What can hang from each mark:
bosi: fuzo
bezani: voga
voga: bezani bosi vamer vituva
vituva: fuzo voga
vamer: fuzo
fuzo: bosi vamer vituva voga

Each row was made from one small tree. Brackets hold a mark, then the marks that hang from it, in alphabetical order. Every link used is in the known rows. Write each row's tree.
Known rows:
[bosi [fuzo [voga bezani vamer vituva]]]: [  4  15  -4  -1   0  -5 -15   0 -16 -15 -26 -29  10  17  14 -17   3 -38
 -37  -8]
[fuzo bosi vamer vituva voga]: [ -4  23 -20   4   7  25 -12 -19 -24  18  41 -46  -6   1  -5 -37   9 -31
 -31 -16]
[vituva [fuzo bosi] [voga bezani vamer]]: [  5   0   3   1  -9  -3  13  20  -8 -13 -43 -17  17  14  11 -22  -7 -38
 -36 -16]
[voga bezani [bosi fuzo] vamer]: [  9  18 -10  -7   4  -2 -13   5 -20  -1 -51 -22  17  16  13 -12   9 -43
 -34 -10]
[fuzo bosi vamer [vituva voga]]: [  1  12  -7   4   6  14  -1  -1  -7   6  10 -27  -1  -6   0 -31   5 -28
 -23 -25]
[bezani [voga [vituva fuzo]]]: [ 10 -10   7   5 -11   2   1   5  -2 -18 -29  -3  11  20  19 -23  -7 -24
 -25   2]
[bezani voga]: [  2 -14  13   2  -3   8   1  -3   1  -5  -7   1   3  16  10 -16  -3 -14
 -13  11]
[voga bezani bosi [vamer [fuzo vituva]]]: [  3  20 -14 -11  10   3  -5   7 -37  17 -33 -27  22  12  10 -19  -1 -44
 -20 -22]
[bosi [fuzo vamer vituva voga]]: [ -6  18 -12   6   0   3 -21 -18 -10  -1  12 -40 -10   1   5 -22  14 -29
 -39   2]
[bezani [voga bosi [vituva [fuzo vamer]]]]: [  8  -5  -5   3  -9   8  -9   1 -10 -11 -41 -12  15  22  24 -31   1 -30
 -34  -4]
[bezani [voga [vamer [fuzo bosi]] vituva]]: [ 10 -15   2  -7   7   9  -4  16 -16  -1 -23 -13  18  14  15 -17  -4 -21
  -8 -11]
[vituva [voga bezani]]: [ -5   0  17   2  -3  -6  11   6  -3 -17 -31   3  12  14  12 -20 -12 -29
 -22 -11]
[vituva fuzo]: [  2   7   3   7 -12  -6  10   0  -6 -10 -18  -9  -2  16   6 -14   6 -19
 -27  12]
[voga bezani bosi [vituva [fuzo vamer]]]: [  8  30 -18   4  -4  -4  -9   3 -26 -21 -63 -16  22  26  22 -36  -2 -50
 -48 -28]
[bezani [voga bosi vamer]]: [  6 -16   5  -6  -3  18  -3   3 -12  12 -23 -12  15  17  14 -16   6 -22
 -16   6]
[vamer [fuzo bosi [vituva [voga bezani]]]]: [  0  11  -1  -2  12  -4   5   5 -16   4  -9 -17   7  -1   3 -23 -12 -32
  -9 -20]
[bosi [fuzo vituva [voga vamer]]]: [  2  13  -4   1  -2   5 -11 -11 -11   8  11 -40  -2   1   5 -14  12 -31
 -29   6]
[bosi fuzo]: [  4   9   5   4   0 -11  -7  -4   3 -13 -19 -10  -7   8   5  -5  11 -17
 -22  13]

Write each row's tree:
[ -5  12 -14   7  -6   9  -4  -8 -17  -4   1 -35  -6  16   2 -31  10 -25
 -43   2]
[vituva [fuzo bosi vamer voga]]
[  4  32 -19   2   5  -3 -20 -10 -16  -4 -36 -24   7   9  11 -26   5 -48
 -42 -16]
[voga bezani [bosi [fuzo vamer vituva]]]
[  8  19  -9  -3   7  16  -4   3 -32   2  -7 -31  18  20   6 -31  -3 -43
 -29 -27]
[fuzo bosi [voga bezani vamer vituva]]
[  1  11  -4   7  -9   7   6  -8 -13   1   1 -28  -4  16   2 -26   5 -27
 -34  10]
[vituva [fuzo bosi voga]]
[  1   6  -2  -4   5  23   0  -4 -23  18  18 -35   3  13  -3 -21  10 -23
 -20  -2]
[fuzo bosi [voga vamer]]
[ -1   4   5   4 -15  -8  11   4  -7 -15 -59  -9  17  19  20 -29  -9 -42
 -42  -6]
[vituva fuzo [voga bezani bosi]]
[ -6  10   0  -3  -1  10  -2  -5 -28   4  -1 -26  11  22   6 -21  -1 -32
 -29  -6]
[fuzo [voga bezani vamer]]
[ -9  12  -8   2   0  13 -13 -11 -24  -8   3 -29   3  20  12 -31   8 -22
 -33 -13]
[fuzo vamer [voga vituva]]
[  1   1   5  -6  -3  -3  -2  10  -8  -7 -55 -16  20  12  19 -17   1 -39
 -31 -12]
[vituva [voga bezani [bosi fuzo] vamer]]
[  4 -13  -2  -9   3  15  -5   3 -19  19 -18 -21  15  10  14 -18   2 -26
 -11   1]
[bezani [voga bosi [vamer [fuzo vituva]]]]
[ -5  19 -18   7  -4   5  -6  -5 -20 -10 -10 -33  -1  19   4 -35   2 -37
 -49  -6]
[vituva [fuzo bosi vamer [voga bezani]]]
[ -9  16 -10   4   2  -5 -23 -12 -12 -17 -15 -29  -5  14   9 -21   7 -31
 -45   1]
[bosi [fuzo vamer [voga bezani]]]
[ 10  25  -3   6  -6 -13   4   8 -16 -29 -47  -4  17  25  16 -26 -11 -41
 -37 -21]
[voga bezani [vituva fuzo]]
[  3  14  -6  -2  14   1   3   0 -19  13   8 -20  -2  -1  -4 -17  -1 -21
  -3  -8]
[vamer [fuzo bosi vituva]]
[ -2  16  -7  -4  14   0  -5   0 -31  -4 -13 -23  10  17   7 -29 -11 -33
 -18 -17]
[vamer [fuzo bosi [voga bezani vituva]]]
[  6  17  -7  -8   4   7  -3   5 -28   9 -40 -16  21  21  10 -17   5 -40
 -26 -16]
[voga bezani bosi vamer]
[ 15  17  -2   6  -4  -2   6   7 -11 -14 -26 -12   8  16   9 -23   2 -28
 -26 -11]
[voga [vituva [fuzo bosi]]]
[  4  12   1  -2  -3   9   7   1 -16  12 -18 -21  19   4  11 -24  -3 -43
 -23 -22]
[fuzo [vituva [voga bezani bosi vamer]]]
[ 12  30  -5  -1   4   0  -4   0 -24 -11 -52  -5  24  25  19 -30  -6 -46
 -29 -28]
[voga bezani bosi vituva]
[ 11   6  -4 -10  13   2   0  20 -28   2 -24 -21  17  12   8 -12   5 -21
  -5 -23]
[voga [vamer [fuzo bosi]] vituva]
[-10  22 -19   2  -1  25 -15 -26 -28  22  21 -45   0   7   7 -38  13 -35
 -36 -10]
[fuzo vamer vituva [voga bosi]]
[  8   8  -5  -7   1   5 -10   2 -14  10 -36 -26   9  10  11  -7  22 -27
 -24   4]
[voga [bosi fuzo] vamer]
[ 11  -8  -2  -4  -3  13 -12  -1  -6  12 -22 -22  11   8  16 -16   8 -30
 -23   5]
[bezani [voga [bosi [fuzo vituva]] vamer]]
